Each row was made from one path, in order. Every step used is in the known rows, and no mark comes twice. Write each row's path.
(in the rows, 128 means zero)
Known rows:
sose-lale-lemap-vetip: [ 82  61 142 128 134 140 136  80 114 134 148 139 130  92 104 113 157 143
 135 112 133 147 112 135]
vetip-lale: [119 131 120 115 139 150 123 123 155 133 145 124 122 111 149 106 107 146
 101  86 109 131 127 116]
buguz-roze-runi: [ 78 136 181 133 126 177 116 114 111 128 121 108 136 109  85  82  99 125
 182 116  88 122 129 137]
sose-lale-buguz-runi: [ 94  89 137 155 136 146 110 104  97 163 137 101 140 118  99 133 117 134
 143 108 141 111 126 143]
buguz-roze: [125 153 121 124 125 145 106 108 126 135 130  87 136 140 114 109  94 150
 171 122  96 123 140 149]
lemap-vetip-lale: [ 95 112 102 102 161 141 129 111 155 137 158 119 115  98 133  98 126 150
  91  90 115 143 114 126]
runi-roze-buguz: [113  97 217 127 162 170 108  86 122 164 126 157 102 119  94 119 197 154
 122  80 143 158 177 121]
roze-buguz-lale: [ 77 110 182 151 161 121  88 153  91 167 125 102 111 107  95 104 136 149
 152  92 125 142 171 132]
lemap-vetip-lale-buguz-runi: [ 87  88 105 128 167 167 121 112  93 148 158  77 137 115  93 114 114 127
 126  99 136 119 138 134]
lale-sose-runi: [119  83 143 138 102 183 129  88 131 180 144 131 148 105 133 127 138 129
 122 125 169 123 115 140]
lemap-vetip-lale-buguz-roze: [108 116 110 126 155 168 117  68 122 165 168  79 133 114  99  96 109 186
 147  97 114 122 150 148]
runi-roze-buguz-lale-lemap-vetip: [ 63  42 196 127 165 170 112  97  82 148 149 116 116  88  79  97 184 149
 159  96 130 150 181 130]
lale-sose: [129  64 111 145 114 161 134  92 107 126 153 128 144 109 127 123 119 135
 157 159 179 113 150 128]
vetip-lale-buguz-roze: [123 129 121 135 141 170 114  75 122 164 160  83 138 121 108 100  95 181
 154  93 112 114 158 141]
lemap-vetip-lale-sose-runi: [ 99  70 127 121 125 191 129  76 148 185 164 126 139  86 137 110 137 145
  98 101 160 132 106 138]
sose-runi-buguz-lale-lemap-vetip: [ 72  52 168 119 156 170 121 109  90 170 165 116 136  92  89 104 154 141
 130 107 127 145 153 142]
lemap-lale-buguz-runi-roze: [108  64 187 124 140 200 110  79 118 144 143 116 120 109 113 116 164 136
 156 109 132 114 195 129]
lale-lemap: [125  86 155 141 113 169 139 108  87 107 132 126 147 117 110 121 132 113
 160 121 129 130 157 111]
lemap-vetip-lale-buguz-runi-roze: [ 92  62 174 108 162 204 107  82 123 165 156 110 121 111 108 115 164 151
 129  91 128 117 172 134]
sose-runi-roze-buguz-lale-lemap: [ 81  61 244 147 130 202  97 106  79 174 131 118 131  96  93 102 170 140
 167  71 122 142 194 121]
roze-runi-buguz-lale: [ 70  90 207 133 159 154  98 161  99 165 148 126 124  94  95  92 107 146
 146 114 108 123 175 136]
runi-buguz-lale: [100  98 171 127 158 131  95 159 107 170 155 118 124 111 114 111 109 160
 134 118 117 124 180 141]
sose-runi-roze-buguz-lale: [ 73  93 239 137 152 165  76 126 115 206 126 119 107 101 104 105 173 162
 139  69 119 141 179 138]
sose-lale-lemap: [110  75 172 152 100 155 128  85 113 130 132 147 142  99 123 121 134 140
 153 102 123 133 127 121]

Write each row's path:
[101  55 219 124 109 210  96  84 144 198 144 136 129  96 142 117 169 161
 146 109 143 113 168 143] | buguz-lale-sose-runi-roze
[ 95  69 127 121 145 151 145  96  94 115 149 121 133 104  94 113 157 122
 140 128 135 145 135 127] | lale-lemap-vetip
[117  85 154 162 126 129 130  69 124 182 148 148 131 102 117 135 149 178
 120 106 158 116 121 138] | sose-lale-buguz
[117 119 143 152 124 145 108  62 124 178 148 103 138 119 105 114 111 191
 167 104 121 114 135 157] | sose-lale-buguz-roze
[ 63  58 160 134 166 149 120 112  71 139 148 104 123  91  74  98 161 135
 157 103 132 155 162 130] | roze-buguz-lale-lemap-vetip
[103  96 195 119 162 175 133 121 111 147 152 169 128 107  83 105 130 131
 112 121 128 138 152 126] | roze-runi-buguz
[112  70 139 138  99 186 134  73 143 162 147 133 137  83 143 109 143 127
 130 121 167 131 137 134] | lemap-lale-sose-runi
[110  93 185 109 135 187  98 115 128 140 124 118 125 133 120 125 149 124
 151 112 111 117 166 135] | buguz-runi-roze
[ 78  58 215 144 137 190 116 133  64 139 149 125 144  90  83  92 116 126
 174 109 113 127 194 118] | roze-runi-buguz-lale-lemap
[126 109 141 112 139 205 106  72 138 190 176 112 147 117 113  98  90 177
 128  97 120 129 156 154] | vetip-lale-sose-runi-buguz-roze
[ 97  66 201 138 129 187 110 126  78 169 153 119 148 102 103 110 126 136
 149 100 119 130 184 129] | sose-runi-buguz-lale-lemap
[135 111 173 109 149 169 125 108 138 195 157 162 134 125 115 132 145 146
  71 104 139 142 137 142] | sose-runi-buguz
[136 135 137 111 149 160 108 100 123 155 157 111 137 142  98 109  94 167
 146 120 105 131 166 153] | runi-buguz-roze
[ 80  35 175 151 138 180 110 119  84 156 169 127 140  81  98  94 104 148
 173 148 163 110 187 136] | roze-runi-buguz-lale-sose
[ 59  44 210 124 157 187 107  89  91 176 148 118 120  87  83  99 193 146
 144  82 130 154 165 136] | sose-runi-roze-buguz-lale-lemap-vetip
[106  83 116 132 166 155 142  78 121 166 174 117 125  97 110 114 146 172
  98  96 150 126 140 126] | lemap-vetip-lale-buguz
[ 94  75 159 146 105 174 107 111 119 195 144 109 146  95 135 115 126 139
 142 120 155 115 133 147] | buguz-lale-sose-runi
[112  72 191 124 142 197 106  91 108 158 139 115 129 127 107 131 160 140
 150 112 134 107 178 134] | lale-buguz-runi-roze
[ 78  91 224 139 160 149  77 132 106 179 128 117 103 104 101 102 163 163
 156  82 121 139 194 133] | runi-roze-buguz-lale
[ 54  44 184 126 163 173 126 117  73 138 162 121 131  81  69  87 145 131
 153 117 121 141 164 131] | roze-runi-buguz-lale-lemap-vetip
[115  85 136 129 109 197 126  83 149 182 154 128 146  94 146 113 123 141
 105  99 158 124 115 132] | vetip-lale-sose-runi
[ 71  60 142 128 147 144 124 121  84 129 150  99 130  94  96 102 144 132
 162 122 122 137 154 134] | buguz-lale-lemap-vetip
[101  49  91 124 142 172 134  77 131 134 177 121 132  85 129  99 117 153
 129 130 168 126 139 126] | lemap-vetip-lale-sose
